Each row was made from one walk, in order. Every step used is in the known rows, and no mark comes twice. Write each row's walk.
In the rows, zero is written as 128.
Known rows:
nizan > faki > rifi: [130 129 148 117 113 129 122 118 192 132 131 123 122  99 128 125 120 126
 117 163 148 124 133 115 135 111 136 123 134 110 135 122 108 122 135 133
 121 119 136 154 128 126 140]
kize > firotir > dasif > misu > nizan: [122 128 137 129 126 113 118 146 148 133 140 119 105 128 115 126 124 170
 166 107 150 149 109 138  98 118 157 188 119 134 104 103  64 113 125 109
 118 155 137 155 134 146 118]
didak > pebomu: [130 131 129 124 125 127 122 127 132 133 128 128 122 125 132 128 128 127
 138 145 126 127 128 120 120 153 123 122 121 121 131 133 142 132 129 124
 121 131 127 130 106  91 132]
rifi > misu > nizan > faki: [133 137 128 116 119 134 147 132 164 130 139 121 118 119 112 175 132 179
 134 181  99 123 111 136 131 119 149 166 127 110 128 107  29 126 136 133
 113 162 112 136  90 121 119]
rubit > firotir > kize: [135 114 122 122 134 124 111 123 123 127 128 125 150 118 111 129 131 139
 153 130 137 126 127 114  67 110 141 143 127 144 150 136 108 141 141 121
 126 147 142 137 109 130 116]
faki > rifi > misu: [127 108 128 124 112 122 128 117 151 124 123 112 141  91 131 159 150 138
 119  62 129 123 128 117 142 100 143 153 137 125 124 119 102 123 114 136
 115 120 152 154  83 118  98]
rubit > firotir > kize > pebomu > didak > mepi: [101 138 139 113 156 136 128 150 117 127 131 124 162 131 127 135 137 121
 169  85 130 114 118 124  60 139 136 117 136  85 165 113  84 150 135 140
 152 127  93 133 119 156 145]
vatap > rifi > misu: [125 116 113 131 107 127 147 124 153 125 121 117 122 121 122 166 145 145
 118  67  87 126 117 113 135 126 138 158 129 120 132 117  98 125 115 123
 112 136 137 133   9 130  82]
firotir > kize > pebomu > didak: [115 119 124 114 145 128 137 146 111 133 126 130 153 127 131 131 123 105
 158  60 145 122 120 132 112 124 109 116 140 108 157 110 127 138 119 142
 147 130  84 130 151 142 144]
rubit > firotir > kize > pebomu > dasif > misu: [117 105 150 119 122 138 110 125 118 127 137 134 124 116 119 107 117 157
 159  75 168 134 124 133  52  90 156 160 140 150 157  99  93 129 133 136
 143 143 143 140 144 148 121]
rifi > misu: [126 115 117 126 122 126 140 125 142 126 126 121 138 121 128 165 143 139
 126  99 106 125 125 130 135 118 142 157 128 129 127 118 102 128 123 125
 115 134 131 130  76 122 104]
mepi > didak: [131 108 136 124 124 129 126 107 139 132 129 136 131 137 119 138 131 129
 123 130 119 133 125 134 135 130 134 123 127 129 101 132 146 124 132 124
 139 126 135 128 135 137 106]
didak > mepi: [111 126 138 128 141 141 134 143 148 126 129 122 137 137 138 130 133 126
 136 125 115 128 125 124 126 167 136 130 124  96 129 123  77 135 130 134
 134 122 129 126 117 137 139]
faki > rifi > misu > dasif > firotir: [122  99 108 116 116 121 150 130 126 128 124 118 133  90 167 151 143 198
 142  52 152 124 121 128 134 113 142 140 146 142 120 133 153 139 120 132
 112 137 165 157  86 111  99]
mepi > didak > pebomu > kize: [127  87 126 111 113 129 123  97 131 144 123 133  94 138 117 131 100 148
 136 156 134 127 116 132 131 150 113 129 117 131  82 144 136 116 134 121
 136 122 143 137 130  98 107]
rifi > misu > dasif > firotir > kize: [122  77  86 113 132 125 157 139 124 135 128 122 152 114 167 148 136 186
 170  69 138 130 117 131 116 131 136 153 138 153 139 134 125 147 128 119
 109 163 155 137  79 112 105]
pebomu > kize > firotir: [125 113 103 114 114 123 117 128 155 137 121 127 101 124 121 137  97 169
 129  97 148 122 119 139 124 114 127 141 115 144 108 142 113 107 129 104
 127 119 141 143 126 142 118]
didak > pebomu > kize: [123 111 120 116 116 127 124 118 122 139 123 127  91 128 131 123  98 148
 140 153 143 121 117 125 127 148 108 139 119 129 109 140 123 119 130 125
 126 125 140 135 125  89 129]
faki > rifi > misu > dasif: [133 103 135 127 116 131 155 121 149 116 124 117 135  93 129 155 140 180
 140  57 150 123 121 124 135 108 142 142 137 125 112 113 144 123 116 126
 107 132 140 156  95 110  88]
pebomu > dasif: [126 120 127 126 129 155 117 126 124 122 131 130 117 125 130 124 126 160
 127 117 142 122 125 136 127 125 139 160 127 122 136 124 135 125 127 129
 142 130 126 130 137 120 130]
rifi > faki > nizan > misu: [133 111 158 148 103 139 155 132 118 120 140 100 119  89 118 154 119 133
 127  43 141 147 130 127 114 129 145 125 124 117 127 142 182 128 127 132
 114 105 126 126 102 120 116]
nizan > faki: [133 141 134 120 121 133 133 125 186 136 136 131 116 126 124 131 114 126
 123 189 124 126 129 127 129 127 134 125 126 111 140 123 110 125 143 125
 122 129 114 129 120 129 147]
kize > firotir > dasif > misu > rifi: [119 133 138 138 119 103 113 129 163 133 130 119  96 130 139 119 119 122
 164 110 138 149 145 101 104 120 156 172 120 128 115 107 124 110 126 109
 117 136 130 129 134 149 128]
rubit > firotir > kize > pebomu > didak: [121 139 136 113 143 123 124 137 102 127 128 129 152 123 114 135 134 125
 159  85 140 114 119 129  66 101 130 117 139 116 161 118 133 144 130 136
 145 133  88 134 133 146 134]
rubit > firotir > dasif > misu > nizan > faki: [132 152 162 123 120 118 124 125 168 131 150 123  89 129  96 123 119 164
 166 241 138 142 111 131  62 100 167 184 129 120 122  99  41 127 151 126
 116 159 130 152 124 137 128]
rubit > firotir > dasif: [141 142 130 127 133 119 107 120 121 123 133 121 124 130 108 123 137 123
 162 157 144 129 125 122  72 109 156 169 127 132 119 135 151 139 138 121
 120 123 139 145 110 136 115]
rubit > firotir > dasif > misu > rifi: [125 144 159 140 124 101 111 112 125 126 131 119  92 132 124 114 129 121
 168 181 134 144 146  95  66 103 159 171 131 128 121 107 121 125 137 127
 119 139 139 126 134 139 121]
didak > pebomu > kize > firotir: [126 117 105 113 111 121 111 126 160 141 121 126  94 122 125 137  97 165
 138 111 146 122 118 129 116 139 123 140 107 137 109 147 130 112 130 100
 118 126 141 143 104 102 124]
nizan > misu > rubit > firotir: [128 141 159 135 123 116 127 122  56 118 144 127 116 118  63 152 118 126
 142 189 131 140 125 120  72 110 154 111 131 135 141 133 185 134 145  88
 121 122 144 147 100 132  93]
faki > nizan > misu: [131 114 147 137 111 128 151 137  98 119 143 118 114  89 118 147 111 141
 130 141 117 149 132 131 119 132 137 113 125 127 113 135 162 131 129 129
 112 107 132 125 122 118 101]
rubit > firotir > kize > pebomu: [135 121 129 117 131 119 114 129  91 127 130 131 147 121 107 123 129 125
 161  80 153 127 124 122  62 102 139 127 140 151 149 127 126 142 135 137
 130 133 140 140 132 153 120]
rubit > firotir: [134 150 134 126 127 122 114 118 120 123 130 127 128 122 109 136 136 147
 131 157 128 122 128 128  78 107 148 128 125 136 135 136 132 135 139 121
 128 130 134 131 108 133 117]
dasif > firotir: [116 125 105 116 127 118 123 135 111 139 129 129 128 122 168 124 132 144
 127 121 130 129 129 132 125 131 129 125 137 147 135 147 131 141 131 133
 132 135 151 131 121 128 140]
dasif > misu > rubit > firotir > kize > pebomu: [108 112 158 128 128 108 111 131  88 132 144 128 136 119  71 121 126  98
 171  98 168 144 120 116  55  96 149 138 144 152 159  95 101 133 131 113
 134 132 156 158 144 154 117]
kize > firotir > dasif > misu > nizan > faki: [127 137 142 120 117 117 125 144 206 140 148 124  95 129 114 130 110 168
 162 169 146 147 111 137 101 116 163 184 118 117 116  98  40 113 139 106
 112 157 123 157 127 147 137]

Write each row's walk:
[123  58 104 103 128 147 103 116 118 148 132 137 136 121 163 118 126 169
 155  98 146 131 123 127 111 164 132 159 127 140 136 153 151 145 135 124
 150 150 159 136 113  90 125] : mepi > didak > pebomu > dasif > firotir > kize
[133 131 152 114 115 132 125 128 155 126 138 121 116  96 117 134 125 170
 129 178 146 123 117 122 126 114 139 137 135 108 124 118  55 125 134 145
 127 146 133 159 145 123 131] : misu > nizan > faki > rifi
[129 134 143 147 119 130 127 116 124 128 120 109 114 131 140 136 134 119
 132  53 135 128 147  95 120 131 135 134 126 109 141 136 155 126 124 144
 133 139 119 106 128 133 140] : misu > rifi > faki
[118 105 119 119 106 108 112 127 178 149 130 121  72 130 126 116  90 145
 167 115 167 143 117 127 106 131 137 184 112 139  98 121 112 101 128  95
 110 122 148 159 110 109 126] : didak > pebomu > kize > firotir > dasif > misu
[126 103 138 140 106 138 174 143  89 126 141 105 110  86 156 143 114 193
 147  36 161 148 124 136 109 140 141 108 133 131 124 156 227 143 132 131
 111 122 148 130 102 114 112] : rifi > faki > nizan > misu > dasif > firotir
[118  81  95 107 133 144 107 137 112 143 131 130 136 111 173 110 122 165
 158  99 153 126 125 123 103 157 129 165 129 137 163 148 136 150 133 126
 136 155 156 134 108  80 146] : didak > pebomu > dasif > firotir > kize
[133 112 104 115 117 118 104 128 160 143 126 119  90 128 125 126  98 146
 170 120 163 130 114 125 113 142 129 180 108 131  95 145 147 113 129 100
 112 119 145 155 106 107 124] : didak > pebomu > kize > firotir > dasif
[122 109 158 159  93 137 147 136  94 117 144  92 107  91  70 171 121 117
 134  23 133 153 116  98 110 145 141 128 125 104 139 135 190 128 118 107
 115 101 149 144  37 128  86] : vatap > rifi > faki > nizan > misu > rubit
[137 130 110 127 130 117 108 138 161 132 132 121 129 130 123 131 128 126
 160  95 147 136 125 127 113 124 149 171 116 132 114 134 152 124 127 104
 115 121 133 146 110 145 124] : kize > firotir > dasif
[116 154 135 121 138 128 138 141 108 126 129 133 129 131 133 136 130 113
 136  84 133 117 120 142 125 119 114 100 141 102 141 110 149 131 119 142
 147 115  73 126 151 144 144] : kize > pebomu > didak
[112 126 163 157  98 125 136 124 158 125 132  96  97  94 139 136 128 129
 133  40 138 144 148  97 111 127 146 145 122 111 131 112 115 116 117 150
 125 123 129 109 139 122 136] : dasif > misu > rifi > faki > nizan
[127  88 129 118 133 152 116 135  98 126 133 134 134 120 129 110 120 139
 160  49 166 127 124 131 109 124 131 158 139 135 150 115 123 132 120 144
 146 136 132 132 160 141 134] : firotir > kize > pebomu > dasif
[127 100 126 119 134 126 126 136  97 132 129 131 149 129 129 114 122 105
 160  62 151 134 125 123 108 123 118 129 141 142 141 119 116 135 122 142
 131 129 134 133 152 150 129] : firotir > kize > pebomu
[116 109 133 129 109 101 113 118 157 140 123 118  65 133 134 117  92 141
 165 120 154 144 136 107 107 113 141 188 119 137  93 113  99  98 126 111
 121 130 150 139 151 148 123] : pebomu > kize > firotir > dasif > misu > rifi
[125 141 167 151 112 112 115 106 143 127 128 102  95 133 128 120 138 114
 162  77 156 142 142  91  62 101 170 181 130 118 134 117 144 124 134 131
 123 138 136 127 115 141 131] : rubit > firotir > dasif > misu > rifi > faki
[137 109 162 151 106 147 180 137 109 116 142 103 110  91 118 149 109 181
 148  41 157 147 125 132 108 137 143 108 123 116 115 138 225 128 129 127
 106 115 121 126 113 115 104] : rifi > faki > nizan > misu > dasif
[ 98 145 139 123 151 145 144 150 149 126 128 121 142 137 141 142 137 125
 133 123 107 115 120 132 130 164 128 117 125  63 143 114  94 137 128 129
 146 121  79 124 116 131 154] : pebomu > didak > mepi
[131 106 156 153  89 138 160 133 119 119 134  93 103  92 111 157 122 141
 121  10 124 149 123 108 109 138 138 124 123 109 133 142 181 127 121 131
 112 110 140 128  29 128  89] : vatap > rifi > faki > nizan > misu
[125 119 166 122 113 121 126 127 181 133 144 117  93 106 118 110 116 145
 158 177 163 146 115 119 115 107 151 182 138 110 113  92  32 116 131 139
 120 143 141 175 150 127 134] : firotir > dasif > misu > nizan > faki > rifi
[110 106 109 107 146 128 157 158  81 137 130 134 145 124 170 121 120 164
 178  54 163 122 113 143 106 131 109 100 149 125 151 124 174 150 126 137
 144 146  98 132 155 136 144] : misu > dasif > firotir > kize > pebomu > didak
[138 102 163 156  93 149 186 137 118 113 137  98  99  94 110 149 111 186
 139   4 140 149 116 114 105 146 137 110 124 110 120 138 217 128 122 122
 103 123 131 130  37 122  79] : vatap > rifi > faki > nizan > misu > dasif
[110 120 137 138 124 108 105 141 156 136 145 119 115 128  88 131 123 103
 169 108 164 153 120 122 104 117 159 178 121 134 123 102 125 113 125  76
 118 120 147 165 117 144 122] : kize > firotir > dasif > misu > rubit
[113 124 166 151 106 123 135 114 153 132 123 110  99 129 145 127 128 113
 128  49 138 141 147  99 114 124 145 139 129 116 143 110 121 113 123 139
 131 144 124 110 132 133 142] : dasif > misu > rifi > faki
[123 109 162 155 107 136 140 136  86 121 150  97 121  88  79 166 118 110
 140  55 151 152 124 117 114 137 147 128 124 111 134 135 198 130 124 112
 117  98 141 143 109 120 108] : rifi > faki > nizan > misu > rubit
[136 113 155 133 126 135 177 132  87 120 134 134 103 125 121 132 101 176
 148 145 139 143 124 135 120 132 131  92 131 128 114 129 204 128 138 108
 111 138 117 130 124 124  98] : nizan > misu > dasif
[128 121 138 129 121 111  95 113 116 118 138 105 139  94  69 167 162 106
 167 101 157 128 119 101  82  86 175 196 137 125 124 118 139 135 123 107
 109 107 169 188  70 124  87] : faki > rifi > misu > rubit > firotir > dasif
[121 119 151 131 129 119 132 138 114 130 141 120 102 134 118 112 126 143
 168 145 144 150 109 132 107 124 142 186 132 127 104  96  51 121 125 134
 125 156 130 147 149 131 121] : firotir > dasif > misu > nizan
[125 131 157 124 120 124 135 135 171 135 149 124  89 134 116 113 111 146
 165 210 142 148 111 133 110 121 149 185 130 115 116  92  35 121 139 131
 117 156 119 150 145 132 141] : firotir > dasif > misu > nizan > faki
[131 111 119 132 111 136 175 130 144 119 123 119 114 126 120 164 136 186
 141  64 108 127 109 119 128 133 133 141 128 120 122 113 138 126 119 115
 105 147 127 134  16 123  74] : vatap > rifi > misu > dasif
[106 101 125 129 115 107 105 131 150 143 138 117  85 130  81 131  93 124
 169 114 180 148 110 127 111 109 147 192 120 145 103 107 110  98 126  78
 122 110 160 174 132 144 117] : pebomu > kize > firotir > dasif > misu > rubit
[122 119 108 119 131 126 148 139 103 134 131 132 116 125 164 118 124 187
 148 116 150 128 121 139 119 137 125 111 139 145 123 141 178 141 135 124
 125 143 144 132 133 120 127] : misu > dasif > firotir
[126 116 132 122 116 123 131 127 113 118 127 112 136  92 117 166 153 181
 130  80 128 123 113 126 133 105 144 171 137 124 113 113  49 125 114 143
 122 149 146 158 105 116  90] : faki > rifi > misu > nizan
[119 136 159 122 113 128 144 133 170 135 145 130  94 128 120 125 111 169
 134 207 125 139 114 139 118 119 141 143 130 117 132  94  17 118 142 132
 126 165 115 138 146 130 141] : dasif > misu > nizan > faki
[128 124 132 147 107 142 131 133 148 125 134  98 133  93 123 147 136 129
 128  19 149 132 127 123 121 131 137 146 119 115 129 139 145 131 120 146
 122 109 130 124 113 118 132] : rifi > faki > nizan
[112  91 157 129 124 135 119 127 104 128 130 132 105 122 146  99 110 134
 166  69 155 139 144 105 102 118 136 160 142 132 151  89  96 119 121 149
 148 152 133 118 186 145 136] : firotir > kize > pebomu > dasif > misu > rifi
[117 124 158 140 124 107 123 121 132 131 130 121  94 137 141 105 124 100
 165 148 131 150 146  98 112 127 140 171 131 119 115  99 117 118 125 134
 119 135 135 121 155 134 133] : firotir > dasif > misu > rifi
[118 121 124 132 125 124 129 130 114 125 136 119 136 120  89 174 146 113
 139 110 116 128 118 122 135 120 145 162 129 124 135 112 117 126 119 104
 119 127 140 147  85 118 104] : rifi > misu > rubit
[124  85 103 114 138 127 146 144 101 137 129 131 145 123 166 111 117 177
 170  94 157 133 121 128 110 140 120 124 137 151 140 142 151 148 135 121
 123 158 152 133 128 119 128] : misu > dasif > firotir > kize
[127 106 135 121 125 123 173 138  66 129 136 135 103 119 161 127 107 191
 146 139 141 146 124 142 116 137 132  89 141 146 122 147 212 140 140 113
 116 141 141 132 120 123 109] : nizan > misu > dasif > firotir
[110 113 148 139 130 113 117 131 123 133 147 121 111 134  88 118 125  81
 169 148 158 153 118 118 115 123 146 176 133 125 122  94 123 120 124 101
 123 118 152 159 137 131 126] : firotir > dasif > misu > rubit
